What can hang from each mark
K896: K662
K729: K213 K223
K654: K662
K223: K224 K896
K305: K662
K245: K224 K420
K420: K213 K223 K662
K224: K213 K245
K662: K224 K420 K654 K729
K213: K224 K896

Known rows, with every way that one mark hangs from another
K654{K662{K420{K213{K224}}}}: [  1  -4 -11  14   3   8   8  -2   6  16   2   4  -9 -12  -2  -3  -5  -5
 -21  -8  -1   3   2   0   9   8 -10 -15 -37   8]
K420{K223{K224{K245}} K662{K729}}: [  7 -11  -7  12   2   6  -2   5   6   2  -6   6  -4  -2 -21 -24   7   0
 -22 -15   0  -3  -1   9   7   2 -17 -19 -48  -2]
K224{K213{K896} K245{K420{K223}}}: [ 10  -9   0   0 -14   8 -11   0  -1  10  -1   6  -5 -15 -12 -10   1   1
  -3 -13 -13  -3  31  16  -4   3  -1 -20 -40  -7]
K245{K224{K213{K896}} K420{K223 K662}}: [  8 -11   3  14   3   1 -14   5   5  19   5  13   0 -23 -14 -10   7  -2
 -12 -12  -7  -5  13  16   8   8  -6 -25 -45 -15]
K213{K224 K896{K662{K654}}}: [ -6 -12   2   9   4   0   7  -3   1   2   7   4   7 -10 -11 -17 -10  -6
 -28 -14 -10  -2   8   6   9  19  -6   2 -42  -3]
K223{K224 K896{K662}}: [ -1 -10   0   4   3   4   2  -1  18  -2   2  14   4   0 -10 -21  -6  -4
 -28 -14  -5  -9  -2  -3  14  11  -9 -11 -36   1]
K729{K213{K224 K896}}: [ -5  -7  -5   9  -4   3  10   1  11  14  10   7  -4 -10  -9 -14  -8   2
  -8  -8 -18  -5  11   3   5  13  -2 -10 -38   6]
K420{K223{K896} K662{K224{K245} K729{K213}}}: [  4 -24  -8  11  -5   2   3  -1  14   8   3  13   8  -6 -29  -9  11   0
 -12 -24   2  -4  -2   1  13   4 -21 -18 -63   9]
K896{K662{K224 K654}}: [  4 -15  -7  15   5   1   4  -5  -4   3   2  10   7  -3 -18 -15  -7 -14
 -33 -13   0  -2  10  -1  18  17 -10   0 -36   1]
K729{K213{K224 K896{K662{K420 K654}}} K223}: [-10 -24  -6  15 -10   4   8  -4  -1  14  11  10  10 -19 -14  -9 -12 -12
 -21 -19  -2  -5   5   2   9  18  -3   7 -44  11]
K896{K662{K224{K245} K420{K213 K223} K654}}: [  6 -23 -13  13  -1  11  -1  -6 -10   5   1  10   1  -9 -19   0  -2 -13
 -27 -20  16   6  14   2  12   8 -11  -3 -51   2]
K305{K662}: [  6  -5  -4   5   6  -5   1  -4  10   8  -2   0 -11  -4  -7 -20  -4  -5
 -15  -9 -15   1   6   0   6  10 -10 -16 -21   2]
K654{K662{K224 K729}}: [ 12 -10  -4  21   5   4  10   0   5   5  -3   5   3   4 -16 -17  -3 -13
 -27 -10  -4  -2  -3   3  18  11 -15  -7 -35   1]
K245{K224{K213{K896}} K420{K662{K654 K729}}}: [  5 -10   4  23  -6   3   5   5  -9   5  -2  10  15 -16 -15 -14   2 -13
 -28 -11   2  -7   8  12  10   8  -7 -18 -48 -12]
K662{K654 K729}: [  5  -9  -2  15   1   5  19  -2  -2  -1  -5   1   2   4 -15 -25  -5 -14
 -22  -5  -7  -5  10   1   4  18  -9  -8 -36  -2]
K654{K662{K420 K729}}: [  6  -8  -2  18   3   5  17  -3   3   5  -5   2  -1   0  -8 -23  -4 -17
 -21 -12  -3  -1  -5   3   9  11 -15 -10 -35   4]
K213{K224{K245} K896{K662{K420 K729}}}: [-10 -14   4  11   1   0  10   6  -4  -1   3   5  13  -6  -7 -14 -12 -13
 -25 -19   6   2  -2   8   8  10 -16   3 -51  -3]
K654{K662{K224 K420{K213{K896}} K729}}: [ 11 -13   3  23  -5   9  17  -2  -1   6   2   3   1  -2  -9  -8  -8 -14
 -27 -16   3   1  -8   6  13   6  -8  -7 -45  -8]
K224{K213 K245{K420}}: [  7  -2 -12   3 -13   6  -7   3  -7  12  -6   8  -2 -10  -9  -7  -2  -2
 -12  -6  -6  -3  30   4   0   0  -6 -23 -28   4]
K729{K213 K223{K224{K245{K420{K662}}} K896}}: [  3 -11 -16   1 -22   7 -14   5  13  18   1  20   9 -14 -21 -16   9   6
 -17 -20  -1 -11   1   0  10  -1  -9 -23 -43  17]
K420{K662{K729}}: [  5  -7  -3  17   7  -4  10  -2   4  12  -2   1   0  -2 -15 -23  -2  -6
 -18  -7  -8  -2  -9   2   6   9 -17 -21 -39  -2]
K420{K223 K662}: [  8 -11  -5   9  11  -3  -4  -6  11  19   2   2 -13 -10 -17 -22   4   1
  -9 -11 -14  -1   3   7   5  12 -15 -22 -40  -3]
K662{K224{K245} K420 K729}: [  0 -14  -5  16  -2   2  12   8 -11   3  -6  10   6   5 -12 -15  -6 -16
 -23 -13  13  -1   8   1  12   9 -17  -5 -43  -2]
K654{K662{K224}}: [ 10  -7  -9  14   5   3   2  -2   7  13   0   7  -6  -1 -14 -14  -2  -7
 -26 -11  -8  -1   5   3  18  13 -11  -8 -28   2]
K245{K224{K213} K420{K223 K662{K654}}}: [  8 -12  -8  16   4   3 -11   2  -3  16  -1  14   2 -23 -19 -10  11  -7
 -20  -9   0  -6  21   8  11  10  -8 -24 -46  -6]
K662{K420{K213} K654}: [  3  -8  -8  14  -5  10  16  -6  -7   9  -1   2  -8  -6  -7 -11  -7 -12
 -19  -7   2   0  13  -2   1  13  -4 -16 -35   1]

Rows
[  0 -11  -3   6 -16  10  -1   1  13   9  -4  13  -5  -9 -12  -8  -3   0
 -18  -9  -6 -17  20  -1   5   7   0 -22 -25  -1]
K729{K223{K224{K213} K896}}
[ 10 -14   2  12  -5   1  -3   7  -6  -1   2  11  24   1 -16 -17  -8 -13
 -27 -19   4   1  -1   9  16   5 -11   2 -49  -7]
K213{K896{K662{K224{K245{K420}} K729}}}
[  5 -11   1   6   2   4 -10   7  13  10   0  18   4 -17 -12  -7   7  -5
  -8  -8  -4 -11  28   4  11  10  -6 -25 -46  -8]
K245{K224{K213} K420{K223{K896}}}
[  1 -14  -5  12 -14  11  12  -1 -16   5   0   6  -2  -6 -10  -4  -7  -9
 -26 -18  10   3  18   7   4  11  -4  -7 -45  -6]
K662{K224{K245} K420{K213{K896}} K654}
[  8 -10   2  10 -14   5  -1   0  -7  -1  -1   6  16  -9 -11 -10  -8  -9
 -19 -15  -4  -2  10  10   2  -2  -7 -11 -41  -2]
K224{K213{K896{K662{K729}}} K245{K420}}
[ 13  -7 -11  18  -2   4  -5  -2  -8  17   0  11   7 -10 -19  -9   1  -4
 -28 -10   5   2   5  -2  16   5  -9 -18 -45  -1]
K245{K420{K213 K662{K224 K654}}}
[  9 -19  -1  22  10   1   5  -3  -1   6  -2   6   5  -4 -28 -21   5 -10
 -26 -15   1  -2   3   4  16  15 -18  -8 -53  -9]
K420{K223 K662{K224 K654 K729}}
[  7 -17 -11  12  -6  10  -4  -3  -5  12  -4  10 -11 -13 -14   2   3  -7
 -19 -21   4   1  24   8  10   4 -12 -13 -38   3]
K654{K662{K224{K213 K245} K420{K223}}}
[  6 -13  -2   7  -8   3  -7   2 -10   1   1  14  18  -6 -17 -17  -6 -10
 -31 -21   3   1  13   9  14  11  -7   5 -45  -3]
K213{K896{K662{K224{K245{K420}} K654}}}
[  1 -23   6  25 -18   8  16   2 -16   6  -3   6   8  -9 -16  -6 -11 -20
 -26 -15   8 -10  19   6   7  13  -2   0 -38 -14]
K662{K224{K213{K896}} K420 K654 K729{K223}}
[  2 -15  -6   2  -5   2  -8   2  -2  -1  -1  17  23  -5 -18 -13   1  -9
 -32 -22   9  -3  14  -1  19   9 -13  -1 -50   5]
K223{K896{K662{K224{K245{K420}} K654}}}
[  9 -22  -9  17 -12   6   9  -3  18  12   2  13  10  -4 -24  -9   1  -9
 -18 -18  -6 -10  -4  -3  18   9 -11  -8 -41  14]
K654{K662{K224 K729{K213 K223{K896}}}}
[ -7 -23 -11  22  -6   6  14  -3  -2   9   5  11  18 -12 -19 -10 -10 -21
 -24 -14   8  -6   0  -6  12  13 -11   5 -48  17]
K896{K662{K420 K654 K729{K213{K224} K223}}}
[  7 -13  -2  23   4   4  15   1  -1   5  -4   9   5   2 -12 -17  -5 -18
 -28 -14   6  -1  -4   1  19  10 -16  -3 -39   0]
K654{K662{K224 K420 K729}}
[  4 -21  -3  11 -10  13   5  -2 -11   5   1   5  -6  -9 -15  -5  -1  -7
 -19 -21   7   3  22  11   4  13  -4  -6 -52 -10]
K662{K224{K245} K420{K213{K896} K223} K654}
[  5 -12  -5  11   4  -2   4  -3  -1   4  -3   6  -2  -3 -15 -18  -3  -9
 -29 -13  -3  -1  14  -2  15  15  -9  -5 -28  -2]
K305{K662{K224 K654}}
[ 11  -2 -12  16   6   0  -9   6   2  22   3  13   2 -14 -10 -11   4  -5
 -19  -3   2   1  -3   3  12   4 -10 -31 -41  -3]
K245{K224 K420{K213 K662}}
[  9 -20  -2  20 -10   8  11  -2   9  11   0   8   7  -5 -14   0  -3 -14
 -24 -17  10  -5  -7  -3  16   6 -13 -10 -44   1]
K654{K662{K224 K420{K213} K729{K223{K896}}}}
[ 18 -14 -13   5  -4   7 -15  -3  -3   5  -4   7   1 -10 -19  -6   7  -3
 -21 -17   5   6  22   3  12   2  -7 -11 -45   1]
K305{K662{K224{K245{K420{K213 K223}}} K654}}
[ -9 -13  -2   7   4   2   6  -2  12   9   8  10   7 -12  -3   0 -10  -5
 -21 -12   6   0  -1  -8  11   9 -12 -12 -48   5]
K223{K896{K662{K420{K213{K224}}}}}
[ 12  -5  -3   6   2   9 -11   5  11   7  -2  12  -3  -3 -13 -29   2  -2
 -14  -6 -10  -8  15   3  12   9  -3 -13 -37  -7]
K245{K420{K223{K224}}}
[ 11 -17 -10  17 -15   4 -12   5 -12  10  -4  15  21  -8 -21   1  -6 -15
 -26 -15  11  -5  13   2  14  -2 -10  -6 -37   4]
K896{K662{K224{K213 K245{K420}} K729{K223}}}
[  6 -10  -7  19  -4   8   6  -4  -5  14  -3  11  -6 -10  -8  -1  -5 -11
 -26 -14   3  -2  15   0  14   5 -10 -13 -28   3]
K654{K662{K224{K213} K420}}
[  3 -17  -1  16  -2  -3   0  10   6  10  -3  15  23 -12 -23 -20   8 -14
 -26 -13   8 -11  -2   4  16  16 -15 -14 -52  -5]
K245{K224 K420{K662{K654 K729{K223{K896}}}}}
[  0  -7   1  14  -2   2   7   5   1  11   2  10  -8 -13  -6  -7  -6  -7
 -16  -5 -10  -7  22  11   3  14   0 -21 -28 -12]
K245{K224{K213{K896}}}
[ -1 -21  -7  18  -1   4  13   1 -17  -5  -5  11  18   2 -18 -13  -7 -23
 -37 -20  19   1   5  -1  15  11 -18   6 -48   2]
K896{K662{K224{K245} K420 K654 K729}}
[ -2 -15   8  21 -14  14  19  -4 -11 -11  -2  10  12  -6  -9 -16 -13 -18
 -39 -17   6  -8   4   3   7   6  -2  -2 -43  -7]
K223{K224{K213{K896{K662{K420 K654 K729}}}}}
[  3 -13   0   5  -2  15   4   0  16   4   2  11  -9  -6  -7 -12   0  -1
 -14 -13   1  -7   8  -2   7   8  -4 -21 -47  -7]
K662{K420{K213 K223{K224 K896}}}
[  0 -20  -2  17  -5   3  10  -5   0  13  12  15   9  -8 -12 -11 -13 -14
 -19 -20   0  -1  -2   0  16  10  -6   0 -42   4]
K729{K213{K896{K662{K224 K420}}}}
[  1 -14  -3  14   4  -1   8  -3  -7   5  -3   8   0  -4 -11 -16  -5 -16
 -29 -17   6   1  13  -3  15  14 -12  -1 -32  -1]
K305{K662{K224 K420 K654}}
[  0  -3  -3   5 -19  12   3   3  -3   1  -4   8 -12  -7  -7 -11  -6   2
 -22 -12  -9  -8  23  11  -3   3   2 -20 -27  -6]
K223{K224{K213{K896} K245}}
[ -2 -14   1  15 -26  14   8   7  -9   2  -7   7  -1  -7 -10 -10  -8 -10
 -23 -16   6 -11  16  11  -2   3  -2 -11 -33  -7]
K662{K420 K729{K223{K224{K213{K896} K245}}}}
[  3  -7  -7  -4 -17   8 -13  11  11   7  -6  16   7  -5 -14 -19   3   0
 -19 -14   0 -12  15   3   8   6  -5 -15 -35   3]
K729{K223{K224{K245{K420}} K896}}
[  1  -7   3  19  -1   8  17  -1   4   5   4   0   0  -9  -3  -8  -9  -9
 -23 -12  -2   2  -7   6   7   7  -8  -8 -47  -2]
K654{K662{K420{K213{K224 K896}} K729}}
[ 11 -11  -2  18  15  -3  -7  10   8  13   0  12  10 -10 -19 -24   9 -11
 -16  -8   1  -4  -4   9  17  11 -17 -19 -53 -10]
K245{K224 K420{K223 K662{K729}}}
[  1 -22  -9  21 -20  10  11   3 -23   5 -11  10   8  -7 -19   0  -5 -20
 -29 -15  18  -7  27   2   5   8  -9  -5 -37   1]
K662{K224{K213 K245} K420 K654 K729{K223}}
